Each row was made from one path, in order. Every step used is in the known rows, and no mark comes twice. Write each row's path.
Known rows:
Y Q: [ 14  14   6  -6  -7  -1  12  -4 -17  22  27   9  -9   6  -8  -1  -2  -5
   8   4   9 -31  -7  -1 -16  18  10 -23   9]
Y W M: [ 21  12   6  -6  -9   4  15 -29  -9  21  18  13 -10   7  -6   2   5  -3
   6   1  11 -18  -9 -13  25  13   2 -27  11]
L N Y W M: [  1  28  25  -3 -17  -1  15 -30  -1  24  49  26 -10   8  -3   6   3   7
   9   3  13  -5  11 -15  -3  17  15  -4   1]
Y N L: [ 10  16   3  -2 -20  -3  13  -4  -9  30  44   7  -2  12   1   3  -5 -14
   6  -5   5  -2  -8  -6  23  11  17 -31  -3]
Q Y: [ 35  18  14   9  -9  -1   8  -1 -10  25  14   9 -25   4 -13 -14  -9   1
 -32  14   8  -4   8  -5   6   6  10 -15   8]
B M W Y N L S: [ -5  20  36  -2 -17  -3  23   7   2  26  88   4  -6  11   6  15   6  -1
  -4  -4  15  -9  21   2  -1 -33   3 -20   5]
Y W M B S L Z: [ 10  11  -8  31  -5   6  23 -15  -9  22  31  14   2   7   0  11   3 -16
   0  -6  13 -27 -11 -12  16   8  -5 -27   4]
M B S Q Y N: [-13  20  16  55  -8   4  19   6 -24  34  28  12  -7   0  -6   6  -4 -19
 -15  10  14 -18   2  -9   5   1   0 -23  -4]
B S Q Y N L Z: [-10  15   3   7 -14  -5  16  10 -15  32  46   2  -9   4  -3  14  -3 -27
 -21   5  12  -6  -6  -8  17  21   7 -22  -4]
Y W M B S: [ 14  13  16  28  -1   5  22 -22 -15  26  22  14  -7   6  -4  10   6 -14
   3   1  14 -23  -8 -16  15   4  -4 -26   3]
Z L: [  8  17  11   9  -5  13   0  -9 -14 -19  -6  -2 -37  11  -6  -4   0 -10
  -4   4   1   1   3  -9  -1  16   5 -14   6]
Z L N: [  7  27  25   5  -8  11   3 -17  -4 -16   5  10 -36  12  -5   0   0   2
  -3  -3   4   4   5 -14  -2  18   8 -14   3]
Q Y W M: [ 43  15  16   2 -12   0  12 -23  -5  27  21  16 -28   5  -9  -9  -5   5
 -31  12  12 -18  -5 -13  24  10   5 -25  11]
N L S B M W Y: [ -9  10  31 -14 -29  -4  27  23  -6  31  78   1 -10   8   2  -1  -1  -7
 -12  26   6  -2  17  -1 -32 -12  12 -16  -2]
S Q Y N: [ -9  18  -1   2 -30  -1   8  -6 -18  29  27  11 -14   3  -9  -6 -10   1
 -21  14  12 -14  -2  -6  25  17  10 -28   8]
L Z: [  5  15 -33  -7   5   3  18  10  -1  15  19   4  -4   7  -8   1  -4  -8
   4  15  11   7   8   2  11  14   3 -12  10]
B S: [ 13  17  24  13  11   3   8   3 -22  22  11   1  -2   2  -9  14   8 -32
   2  -5   9   1   6  -7   4   9  -1 -10  -3]
Q Y W: [ 39  15  21   2  -9  -1  11 -17 -11  24  20   5 -30   4 -12 -11  -8   5
 -27  14  13 -22  -1  -8   6  18  10 -21  10]
W Y N L Z: [ 18  20 -14   3  -9   0  19  -1  14  33  71  15 -11  13   4   5  -4 -14
  -4   9   9  -3  17   1  18  -4  15 -22   3]
S L Z: [  4   9 -36  10 -14   2  10   9  -9  12  25   4  13   8  -3  -2  -6 -12
  -1 -14   4  -6   4   3   1  15   7 -17   8]
M W Y: [-13  17   5  -4  -6   5  17  -7   1  22  28  11 -10  11  -8  -6   1  -5
   3  14  17  -3  32  14 -19 -41   8  -5  10]
M B: [ -2  16   1  45  -3   7  21   5 -19  25  13   8  -4   5  -8  -7  -6  -6
   3  11   9  -8  12  -3 -14  -4   5 -15   3]
B M W Y: [ -4  20  18   4  -8   3  19  -3  -4  19  60   1  -7  10  -1  10   5   1
   0  -2  16 -10  31   5 -11 -35  -1 -10  13]
S B M: [  6  14   0  -3 -18   7  18   6 -22  22  38   2  -6  -1  -7   0  -4  -3
  -3  36   6 -11  13 -10  -5   9  -2 -22   3]
S Q Y N L Z: [-16  14 -19  -4 -35  -5  16   4  -9  31  47   6 -14   8  -4  -5 -14  -2
 -23  15  11 -10  -5  -4  19  22  15 -28   7]
N L S Q Y W M: [ -5   6  31 -13 -38 -10  21   7 -12  32  58   5 -15   9  -1  -4  -2  -3
 -23   4   6  -9 -11 -12  -1  22  17 -26   2]
S Q Y W: [-10  11   4  -3 -29  -1  12 -13 -23  24  23   2 -21   4 -12  -9  -9   4
 -19  14  15 -26  -3  -8   2  28  11 -23  13]

Which path is each row?
[ 13  10  11  35 -10   5  19 -21 -17  24  25  15   1   6  -2   9   5 -16
   1 -12  10 -30 -11 -15  11   5  -2 -28   3] -> Y W M B S L
[  1  19  10  13 -32  -1   7 -24  -8  19  49  24   8   8   1   3   0   0
   2 -25   5 -15   5 -10  -7  15  16 -10   1] -> S L N Y W M
[ -3  29  30   6 -14   8   2 -19  -5 -14  32  13 -41  12  -1   2  -1   3
   0   5   6 -11   7 -13 -27  25  16  -4   0] -> Z L N Y Q
[ -7  15  22  11 -19  -5  11   4 -23  33  40   2 -10   3  -4  12  -1 -27
 -21  -2  10  -9  -6 -11  12  18   9 -22  -5] -> B S Q Y N L
[ 39  23  13   8 -10   0   6  -8  -5  30  25  17 -22   4  -9  -9 -10   0
 -28  13  10  -9   0  -7  34   5   8 -28   4] -> Q Y N
[ 34  19  33   0 -28  -6  17  11  -5  36  68  11 -23   3  -1  -4 -11   1
 -39  26   7 -11  -2 -12  20   9   9 -34  -3] -> Q Y N L S B M
[  7  18   7  14 -24  -1   5  -8 -11  18  27  18  12   7  -3  -1  -4  -1
  -1 -30   3  -8   4  -6  -6  12  13 -18   2] -> S L N
[ -1  28  29  -4 -14  -2  13 -26  -6  22  49  19 -11   8  -6   4   0   7
  13   4  14  -8  15 -11 -17  24  19  -1   1] -> L N Y W
[-16  16  15  55  -6   4  20  10 -28  31  21   7  -9   0  -8   2  -4 -18
 -17  11  13 -15   7  -8 -13   1   1 -15  -2] -> M B S Q Y
[ -9  11   9  25 -12   4  23 -22 -20  26  25  13  -5   5  -5  10   5 -12
   3   2  15 -27 -11 -16  14  11  -3 -27   5] -> Y W M B S Q
[ -2  28  32   5 -12   9   3 -28  -5 -17  26   9 -42  13  -2   2   0   3
   3   5   8  -6   9 -16 -17  29  15  -4   1] -> Z L N Y W
[-14  17   6  -7 -16   1  19  -8   6  29  52  12  -8  15   0  -2  -2  -9
   4   8  15  -5  21  12  -7 -39  15 -16   4] -> M W Y N L
[ -8   6  34 -12 -35 -11  19  12 -16  30  57  -4 -16   8  -3  -5  -6  -4
 -20   5   8 -12  -8  -9 -16  29  20 -22   2] -> N L S Q Y W
[ -5  29  23   2 -14  -2  11 -13  -4  23  43  20  -7   7  -6   2  -1   5
   8   4  10   8  22  -8 -17  14  19   5  -1] -> L N Y
[-13  15  20  50  -7   3  23   0 -28  30  25   4 -12   1  -9   4  -4 -16
 -14  11  16 -27   1 -10 -13   9   1 -19   0] -> M B S Q Y W
[  0   9 -25 -10 -14  -4  23  15  -2  24  46  -5  -4  14   0  -1  -8 -14
   0   3   5   9   2   1 -10  18  19 -13   3] -> N L Z
[-11  16   8  -8  -8   2  19  -8   0  24  41  14 -13  11  -6  -5   0  -3
   5  14  18 -24  21  14 -31 -35  10 -11  12] -> M W Y Q
[  0  17  18  54   9   7  21   9 -24  27  14   6  -2   2  -7   8   1 -24
   1   4  10  -8   9  -7 -13  -5  -2 -12  -5] -> M B S
[-13  11   0  19 -32   1  19 -15 -20  29  26  13 -19   4  -9  -9  -9   6
 -23  17  15 -28  -5 -11   7  14   6 -27  12] -> S Q Y W M B
[-10  21   5  -4  -8   5  15 -13   4  25  37  17  -8  11  -5  -1   1  -5
   5  13  18  -6  24  11   4 -42   7 -16   8] -> M W Y N
[ -5  20  36   4 -20   7   0   3 -12 -12  18   5 -43   7  -6  -3   0  -1
 -25  16   6  -6  -7 -13  19  24   2 -26   4] -> Z L S Q Y N
[ 19  20  22   1 -20   0  20   6   5  37  89  16 -11   7   5   7   0  -9
 -12  22   8 -11  18  -7  12  -5   9 -27  -1] -> W Y N L S B M
[ -3  30  36  25  -8   0  20 -24  -5  29  53  27  -8   6  -2  14   5  -3
   7   2  15  -9  11 -17 -11  10  10  -2  -5] -> L N Y W M B S
[ -5  18  33  -5 -23  -5  10  14 -15  27  36  13 -13   0 -10  -4  -1   2
 -23  17  11  -7  -2  -7  23  18   4 -27   6] -> L S Q Y N
[ -1  16  39 -15 -15   0  24  19  -8  25  67  13 -12   0  -5   2   4   3
  -9  43  13 -23  15  -2 -22 -12  -4 -22   5] -> L S B M W Y Q
[  3  21  32  22 -10  -3   6  -4 -19  22  49  15   8   3   0  18   5 -25
   1 -25   7 -20   3  -9 -24  18  11  -6  -8] -> B S L N Y Q
[ -2  13  35  -9 -25  -4  14   3 -14  26  34  14 -17   1 -10  -4   3   5
 -25  16  12 -13  -7 -12  19  20   1 -26  10] -> L S Q Y W M
[ -2  22  18   4  -9   3  18  -7   0  22  68   7  -5   9   1  14   5   1
   2  -2  17 -13  25   4   8 -36  -1 -19  10] -> B M W Y N
[ -5  29  27   9 -12  10   1 -18  -5 -16  22  10 -39  12  -3   1   0   1
  -1   5   5   6  15 -13 -17  21  15   1   0] -> Z L N Y
[ -3  30  25  -2 -16  -4  13 -14  -5  25  56  24 -10   7  -4   4  -2   7
  11   6  11 -13  12  -7 -29  20  21  -1   0] -> L N Y Q
[ 31  18  26  -4 -26  -5  14   9  -5  37  49  15 -23   3  -4 -12 -13  -3
 -38  33   6  -7  -5  -9  17  11  13 -32  -4] -> Q Y N L S B
[ -9  14  34  14 -24  -2  21   7 -15  29  36  16 -17   0  -9  -6   0   6
 -25  20  13 -17  -6 -12  10  13   0 -26   8] -> L S Q Y W M B
[ 24  18   6   4  -4   2  14  -8  -2  29  51  17 -17   7  -4  -1   0  -6
  -3  12  10 -29  16   2 -16  -1  12 -15  11] -> W Y Q
[ -9  15   2  -7 -19   8  23   3 -11  24  50   7  -9   3  -5  -2  -4  -1
  -5  43  12 -14  27   0 -19 -23  -2 -17   5] -> S B M W Y
[-14  13   1 -11 -21   7  22   4 -19  20  36   2  -5   2  -7  -2  -4  -1
   1  39  11 -11  17  -2 -17 -14  -3 -19   5] -> S B M W
